Known rows, with every step that occurs:
nabu, bapud, donaga: [-20 -29   3   7   4 -13  -4  23  32 -15 -60   2  -3  34  -3  40  27 -44
 -26 -12]
kuvo, serer: [ 14  14  -8  -7   3  -1  19  15 -12   8   2   6  23  -9   6   5  18   9
  32   7]
bapud, nabu, tetu: [-24  23  34  37  -7 -14 -10   0  -6  -5 -16   8  15   9   3  26  -2 -38
 -57   9]
tetu, nabu, bapud, donaga, serer, pilu: [-69 -20 -12  -9  18  -8  23  84  71 -38 -84  -7  22  23  21  50  49 -64
 -49 -11]
bapud, donaga, serer, kuvo, tetu, nabu: [-17 -20   9  34  -3  -3  48  62  15 -59  -8  -6 -12  19  11  15  55  23
 -37 -15]
nabu, modali, donaga, serer, pilu: [-40  18  -7 -43  37   0   7  48 -30  17   3 -12  42 -34  15 -44  15 -22
  18 -10]
bapud, donaga: [ -9 -10  10   7  -3  -4 -13  19  21  -4 -23  -6  -3  22  -6  14   8 -19
 -20 -12]
serer, donaga: [ 10  -5  11 -10   6   3  31  -8   2  -3 -12 -15  -9 -16  -5 -14  18 -23
  37 -13]
donaga, serer, kuvo, tetu: [  6 -10  11  23   2   6  37  39 -22 -27  35   2 -12   1   6 -18  27  46
 -21 -11]
nabu, bapud, donaga, serer, kuvo: [-18 -32  14  17  15 -21  20  66  35 -15 -41  -1  -9  25   6  19  45 -33
 -42 -22]
kuvo, tetu, nabu, bapud: [-21 -26 -18  17  -2  -3  45   6   0 -70 -39   9  -3  15   9  48  46   7
  -8  10]
bapud, donaga, serer, nabu, tetu: [-51   3  30  50  10  -8  12  42 -17 -39 -35  -4  14  40  16  22  35 -36
 -88 -19]
tetu, nabu, modali, donaga, serer: [-58  16 -11 -17  30  -9  33  11 -47 -49 -17 -15  29 -26  15 -24  34 -35
  32  -8]
tetu, nabu: [-12   2 -13   2  -1  -5  22   5  14 -29 -19  -2   0  -4   9  21  20  -5
   3   9]
modali, donaga, serer: [-43   3   4 -17  20   3   9   5 -32  -7   4 -11  33   4  -4 -31  -1 -26
  13 -27]
modali, donaga: [  0  -1   2 -19  11  -6   2  -8 -24  20  11  -6  24   0 -10 -21  -7  -7
  29 -10]
donaga, serer: [-41   6   4   2   9   8   6  16 -13 -29  -7  -6   9   5   4 -11   6 -18
 -14 -16]
nabu, tetu: [  7   2  17  24  -9  -8  -4  -6 -18  12  -5  10   1  -4   6  11  -1   1
 -25  -2]
bapud, donaga, serer, pilu: [-47  -1   7 -13  12   8  -9  75  41   7 -30 -12  18  17  10   3  12 -31
 -46 -22]

Rows:
[  1  -1  11  10  10  -8  24  40   0  -2  20  -3  -7  -9  10 -21  20   8
 -18  -9] -> donaga, serer, kuvo
[-28 -23   5  23  17 -21  18  39  18 -35 -61  -1   1  51   6  48  46 -42
 -58   0] -> serer, nabu, bapud, donaga
[ -70  -30   -7   26    3    3   37   42   12 -101  -68   -2    3   42
    9   50   61  -30  -41  -20] -> kuvo, tetu, nabu, bapud, donaga, serer
[-16 -40  14  29   6  -8  34  64   5 -40 -26   4 -11  34   4  22  54   3
 -44 -24] -> nabu, bapud, donaga, serer, kuvo, tetu
[-12   4  -3  26  11  -6  62  44 -38 -68  12  -1 -16 -28  25 -10  66  37
  -4   8] -> donaga, serer, kuvo, tetu, nabu, modali
[-21  -8   6  33   9  -9  49  64 -14 -71 -10  -8 -18  -7  20   5  75  18
 -22  -4] -> bapud, donaga, serer, kuvo, tetu, nabu, modali
[ -3   8   9 -11  32 -20  29  29 -52  11  26  -9  16 -34  10 -55  29   1
  27  -9] -> nabu, modali, donaga, serer, kuvo
[ 11 -45  -1  31  -4 -22  48  51  37 -43 -37   6 -23  26   7  53  65  15
 -30   3] -> serer, kuvo, tetu, nabu, bapud, donaga
[-59  12  10  26  30  -9  17  52 -32 -64 -35 -14   5  18  20  -1  55 -38
 -50  -7] -> bapud, donaga, serer, nabu, modali
[-43  11  19  25  24 -11  27  10 -63 -12  -2  -4  40  15  12 -13  18 -23
 -42 -16] -> modali, donaga, serer, nabu, tetu
[  2  -1   9   3  23  -6  41  30 -76 -17  41  -5   7 -25   6 -53  38  38
  20 -11] -> nabu, modali, donaga, serer, kuvo, tetu
[-11 -11  -1   7  12  -5  61  30 -31 -33  27  -6  14  -6   6 -20  39  35
   9 -13] -> modali, donaga, serer, kuvo, tetu, nabu
[-49  23   3  19  33  -4  31  32 -50 -61 -12 -10   9  -6  26 -14  48 -19
 -28   7] -> donaga, serer, nabu, modali
[-59 -25   7  10  14  -6   2  41  20 -43 -67  -3   7  39   2  29  33 -62
 -39 -27] -> nabu, bapud, donaga, serer
[ 31 -15  -6  23  -9  -8  54  26   5 -28  23   5 -19  -8  11  13  40  59
  -2  15] -> serer, kuvo, tetu, nabu
[ 29  -4  -8   1  14 -20  56  17 -53 -19  30  -2  -1 -34   9 -21  50  49
  37  14] -> serer, kuvo, tetu, nabu, modali, donaga
[-12  16  -3  -5  35 -19  27   3 -63 -11   3  -9  23 -11  11 -27  30  -8
  10  12] -> serer, nabu, modali, donaga
[-16   8   0  -8  31 -25  51  34 -34 -20   9 -12  14 -40  18 -33  51  -4
  29  -1] -> tetu, nabu, modali, donaga, serer, kuvo
[-60  -9  -4   0  39 -14  39  23 -37 -39 -33  -6  39  30   7   3  37 -47
 -25 -14] -> modali, donaga, serer, nabu, bapud
[-27  19  26  17  27 -12  33  38 -67 -37  33  -7  19 -13   4 -38  36  -1
 -11   0] -> bapud, nabu, modali, donaga, serer, kuvo, tetu
[-59  -7   0  19  28  -8  37  31 -12 -64 -43   0  14  29  18  25  43 -40
 -51  -4] -> donaga, serer, nabu, bapud
[-19 -28  -6  27   7 -10  70  47   2 -70 -19   8  -9   6  17  30  65  16
 -23  -1] -> donaga, serer, kuvo, tetu, nabu, bapud
